What can hang from each mark
pina: kiro pigip seki
bafak: kiro samu seki
pigip: bafak pina segon
kiro: bafak pina segon
seki: bafak pina segon
samu: bafak pina segon
segon: pigip seki

Each row was made from one small tree. Brackets hold a mark, then the marks that hang from it, in alphabetical order. Every link used is in the known rows. Write each row's tree.
(in the rows, 128 means zero)
Known rows
(samu (bafak (kiro segon))): [150 118 147 159 149  98 153 162 113 119 106 152 120 102 152 127 130  99
  98 140 129 130 137 122 152 114 173 114 144 110]
(pina pigip): [118 138 143 136 132 134 118 116 101 123 103 122 144 120 106 144 149 116
 122 117 147 156 120 124 125 120 133 136 114 124]
(seki (bafak kiro) (pina pigip)): [111 129  93 163 151 156 138  93 103 114  67 149 135 116 115 137 132 117
  84 146 156 160 117  60 119 120 160  95 122 163]
(segon (pigip (bafak (kiro pina) samu)) seki): [107  81 129 146 164 111  83  59 138 120 131 124  81 170 144 156 114 124
 134  71 155  77 132  71 119 162 166  83 144 118]
(kiro segon): [151 132 146 129 150 109 155 133 122 116 110 127 116 127 127 144 146 112
 111 127 147 141 133 125 139 131 137 126 158  99]
(seki (bafak kiro) (pina pigip) segon): [105 147  94 177 148 162 139 101 104 131  35 129 125 144 115 117 133 126
  57 184 164 163 102  64 145 124 174  78 122 164]
(segon pigip (seki pina)): [138  95  88 127 123 111 137 109 138  92 131 110 106 183 110 110 117  78
 113 108 165 117 149 102 106 154 170 130 150  97]
(pigip bafak pina segon): [ 83 176 132 152 155  74  78 125 107 102 184 124  85 122 157 138 124 128
 119 116 152 126 149  73 128 121 105 103 150 155]
(segon (pigip pina) seki): [130  96 122 133 125 116 109 102 130 106 171 140  77 158 131 144 131 108
 135  93 164 113 142 122 116 156 144 124 171  82]
(kiro pina (segon (pigip bafak) seki)): [102 123 143 127 165  89 139  93 148  94 104 115  41 169 120 165 122  56
 130  65 173 109 149 100 109 167 148 130 156  94]
(seki bafak (pina pigip)): [107 159  91 141 138 147 143  99 111 108  75 122 128 131 102 136 133  91
  95 121 165 155 126  75 108 132 132 124 128 149]
(pina kiro pigip (seki bafak segon)): [ 80 149 125 133 133 149  97  69 132 150  89 127 134 131 113 128 135 123
  95 120 134 189 101 101 150 112 146  76 124 142]
(pigip (bafak samu) (pina kiro seki) segon): [102 148 140 127 161  51  19  69 113 120 238 136 129 134 167 128 120 158
 136  65 133 138 136  53 145 108  99  51 175 128]
(pigip bafak): [ 97 157 133 138 137  95 114 119 138 116 144 109 109 121 138 136 121 119
 124 112 121 115 127  99 118 139 124 122 116 130]
(bafak kiro (samu segon) seki): [156 111 150 143 157 144  53 125 110 136 140 137 135 105 170 128  96 135
 133 134  75 105  92  69 151 119 165  85  95 134]
(pina seki): [129 121 120 127 132 131  98 115 140 134 142 134 154 106 124 130 140 144
 127  95 127 149 136 130 118 115 141 111 129 130]
(seki pina (segon pigip)): [138 130  91 152 124 127 135 116 125 121 113  90 115 199 137 100 108 115
  81 150 170 125 111 115 146 137 183  94 142 127]
(samu pina): [140 123 109 129 125 138 143 139 126 156 148 119 110  97 116 148 127 108
 135 125 124 129 128 129 118 102 117  99 124 120]
(bafak (samu segon)): [148 131 155 122 140 132  92 123 111 136 142 121 137 126 133 135 118 123
 135 117 117 101 114  94 146 115 129 127 130 115]
(seki (pina (pigip bafak)) segon): [107 189 117 159 137  98 113 125 113 109  86  79 133 167 108 109 131 102
  76 143 157 146 117  76 126 133 149 107 110 133]
(seki (bafak kiro samu) pina segon): [133 126  80 165 147 151 125  87 122 145  80 121 122 171 145 107 120 164
  61 169 157 106 100  54 160 139 167  52 154 145]
(bafak kiro samu (seki (segon (pigip pina)))): [156  99 127 176 148 139  49  83 110 143 175 121 100 175 199 129 108 186
 103 129 137  94  75  93 175 153 192  26 150 114]
(segon (pigip pina) (seki (bafak samu))): [115 101 107 137 137 135  99  54 137 113 167 130  58 163 142 165 133 122
 123  64 183  84 128  83 125 175 137  98 191  79]
(segon pigip): [121 110 122 136 129 132 128 101 127 126 148 116 110 147 145 144 120 123
 124 107 153 123 121 132 132 134 163 119 131 122]
(samu (pina (kiro bafak))): [129 123 111 100 150 118 139 107 133 140 159 146 111 112 131 156 117  61
 141 159 110 148  94 135 143  90 124  87 133 137]
(pigip (bafak seki) (pina kiro) segon): [ 82 172 137 130 151  58  39 119 121  99 214 131  78 134 181 113  78 110
 146 107  91 138 125  59 138 127 104  69 126 157]
(pigip (pina (kiro bafak) seki) segon): [105 137 119 114 176  90  59  88 115 102 196 174 129 120 163 141 130 101
 132 137 141 181 123 108 154  86 129  77 174 167]
(pina kiro pigip (seki bafak)): [ 85 134 128 117 138 143  97  61 133 136 115 149 145 101 111 148 133 114
 125  85 127 187 115  97 124 109 129  95 122 140]

Write each row's tree
[123 121 139 129 145  68  31  40 136 125 250 132 129 154 171 151 114 162
 146  31 136 118 111  79 136 134 136  44 170  84]
(segon (pigip (bafak samu) (pina kiro seki)))
[144 143 140 124 176 147  98 104  83 136 126 116 129  83 113 198 150  46
 126 137 147 134  85 101 145  80 145 109 117 129]
(kiro (bafak (samu (pina pigip) segon)))
[105 145 160 127 150  81  41  79 136 120 230 150 111 115 164 149  87 101
 152  66 103 140 112  76 126  97 140  77 136 111]
(samu (segon (pigip bafak (pina kiro seki))))
[127 148 153 111 140  90  83 108 124 156 197 113 109 106 133 145  89  86
 149  98  78 101 102  61 140  87 101  75 116 105]
(pigip (bafak (samu (pina kiro) segon)))
[124 119 126 148 149 165  86 131 131 151  73 140  99 152 157 108  88 141
 123 159 102 125 100 115 151 132 164  67 100 178]
(bafak (kiro pina) (seki segon))
[144 144 154 121 131  83 150 154  97 142 128 125 117  96 106 145 127  38
 120  99 123 164 131 128 142  83 128 102 140  82]
(samu bafak (pina (kiro segon) pigip))
[108 144 134 121 160 125  88  80 122 125 101 133 159 140 126 138 149  88
 101 158 139 196  80 136 166 101 170  88 126 140]
(pina (kiro bafak) pigip (seki segon))
[ 87 142 115 141 145 161 103  76 129 130  96 132 136  82 108 165 161 121
 108  84 158 173 128 101 111 118 142 111 117 146]
(pina pigip (seki bafak))
[ 90 118 138 156 171 148  93 110  75 130  69 155 125 121 121 144 129 122
 121 136 168 170 144  88 142  89 139 104 117 205]
(bafak (kiro (pina (pigip segon))))
[141 138 146 111 178 107 157 105  99 123 116 137 114 109 111 189 152  34
 119 145 146 188  91 127 149  87 137  92 147 104]
(samu (pina (kiro bafak segon) pigip))
[108 116  82 168 146 179 125  95 144 186 103 134 102  74 132 153 138 147
  79 152 133 153 109  95 144  87 169  31 127 159]
(samu (pina (seki (bafak kiro) segon)))
[107 153 127 151 146  94  58 100 140 103 208 110  69 133 183 151  94 119
 140  74 124 100 107  88 114 163 147  83 121 119]
(segon (pigip (bafak seki) pina))
[122  96 110 161 157 180 113  73 111 171 144 131  77  86 153 191 106 108
 109 116 143  97  94  59 146  92 175  55 126 137]
(seki (bafak kiro (samu pina (segon pigip))))
[146  90 133 134 152 152  94  91 114 151 107 159 141 145 139 139 116 167
 142 112 135 101 121 100 143 127 134  83 142 149]
(bafak (kiro pina) samu)
[144 101 156 100 140  80 152 122 141 108 120 144  99 160 108 116 129  77
 128 122 119 151 138 114 138 139 124 128 172  65]
(pina (kiro (segon seki)))
[120 161 122 146 116 115  93 183 140 134 113  93  96 134 163  84  93  88
 105 137  94 106 113 134 153 140 167 107  95 136]
(samu (bafak (seki segon)))
[159  86 125 155 155 159  65 109 104 163 176 113  99  93 170 164  86 109
 131 111  98  95  85  72 144  95 189  45  99 125]
(bafak kiro (samu pina (segon pigip)) seki)
[120 136 143 126 142  71  28  64 135 114 245 115  89 170 195 139  76 135
 153  50 105  92  86  70 137 161 133  47 142  92]
(segon (pigip (bafak samu seki) (pina kiro)))
[142 125 166 115 153  99 109  93 110 123 121 145 165 118 106 145 154 110
 122  87 134 205 124 119 139 102 143  99 148  91]
(pina (kiro segon) pigip seki)
[137 134 175 117 148  97 140 107  98 117 105 138 140 139 110 142 139  97
 123 118 136 183 115 114 149 115 128 119 149  88]
(pina (kiro segon) pigip)
[122  99 135 107 177 145  93  74 129 106 111 133  76 167 132 176 111  31
 148 101 165  86 111 105 139 139 166 137 147 128]
(kiro (bafak (samu (segon pigip seki))) pina)
[135 134 134 109 120 108  90 160 135 164 182 145 133  56 125 121  90  44
 150  90  65 146 134 118 131  50 132  94 107 120]
(samu bafak (pina kiro seki) segon)
[138 122 111 126 127 112 130 127 112  88  87 117 138 157  75 110 147  73
 111 118 156 154 151  95 100 142 140 146 133 102]
(segon (seki (pina pigip)))
[115 136 118 143 150 108  61 118 109 121 183 149 131 105 146 133 144 150
 123 102 157 159 158 104 131  98 121  92 168 153]
(pigip (pina seki) segon)
[137 133 153 122 170 136 112 101 112 125  72 145 143 111  95 167 160 102
 129  68 172 182 143 127 117 111 137 115 148 122]
(kiro (pina pigip seki) segon)
[112 144 159 146 155 151  60 169  97 130  72 158 120  78 142 131  77  45
 147 113  83 130 120  95 130  94 167 122  60 178]
(samu (bafak (kiro (pina pigip)) seki) segon)
[116 137  77 168 142 158 149 111 128 135  62 134 107 154 136 101 113 139
  63 196 146 133 109  70 149 127 171  70 135 168]
(seki (bafak kiro) pina segon)
[131 126 120 104 172 142 104  83 126 123 106 141 122 154 140 163 127  98
 144 117 158 101 107 129 142 139 128 114 150 153]
(kiro (bafak samu) pina)
[ 74 158 137 139 176 104  30  68 100 121 126 104 137 121 125 156 146 127
 128  43 180 146 153  59 119 112 119  92 128 174]
(kiro (pina (pigip (bafak samu) segon) seki))
[ 87 131  93 158 136 167 113  65 153 149 113 103  88 139 148 148 129 138
  81 107 169 140 109 114 145 134 188  79 134 146]
(pina (seki bafak (segon pigip)))
[140 135 149 164 181  79  87 102 126 111 173 165 121  86 161 160 155 160
 110 104 140 151 131  79 126 118 150  61 173 101]
(pigip (bafak (kiro segon)) (pina seki))
[113 119 133 165 181 152 130  74 111 126  66 156 135  70 122 181 173 132
  82 113 168 191 122  80 132 112 176  85 142 133]
(pina pigip (seki (bafak (kiro segon))))
[132 114 126 123 154 120 151  87 139 111  95 119  73 144 114 155 157 101
 100  94 168 108 138  78 132 174 130 120 185  72]
(kiro (segon (seki (bafak samu))))
[166 125 135 151 163 139  54 121  82 115 107 127 166 123 138 118 104 111
 114 133 107 134  95  42 133 114 175  84  93 137]
(bafak kiro (samu segon) (seki (pina pigip)))
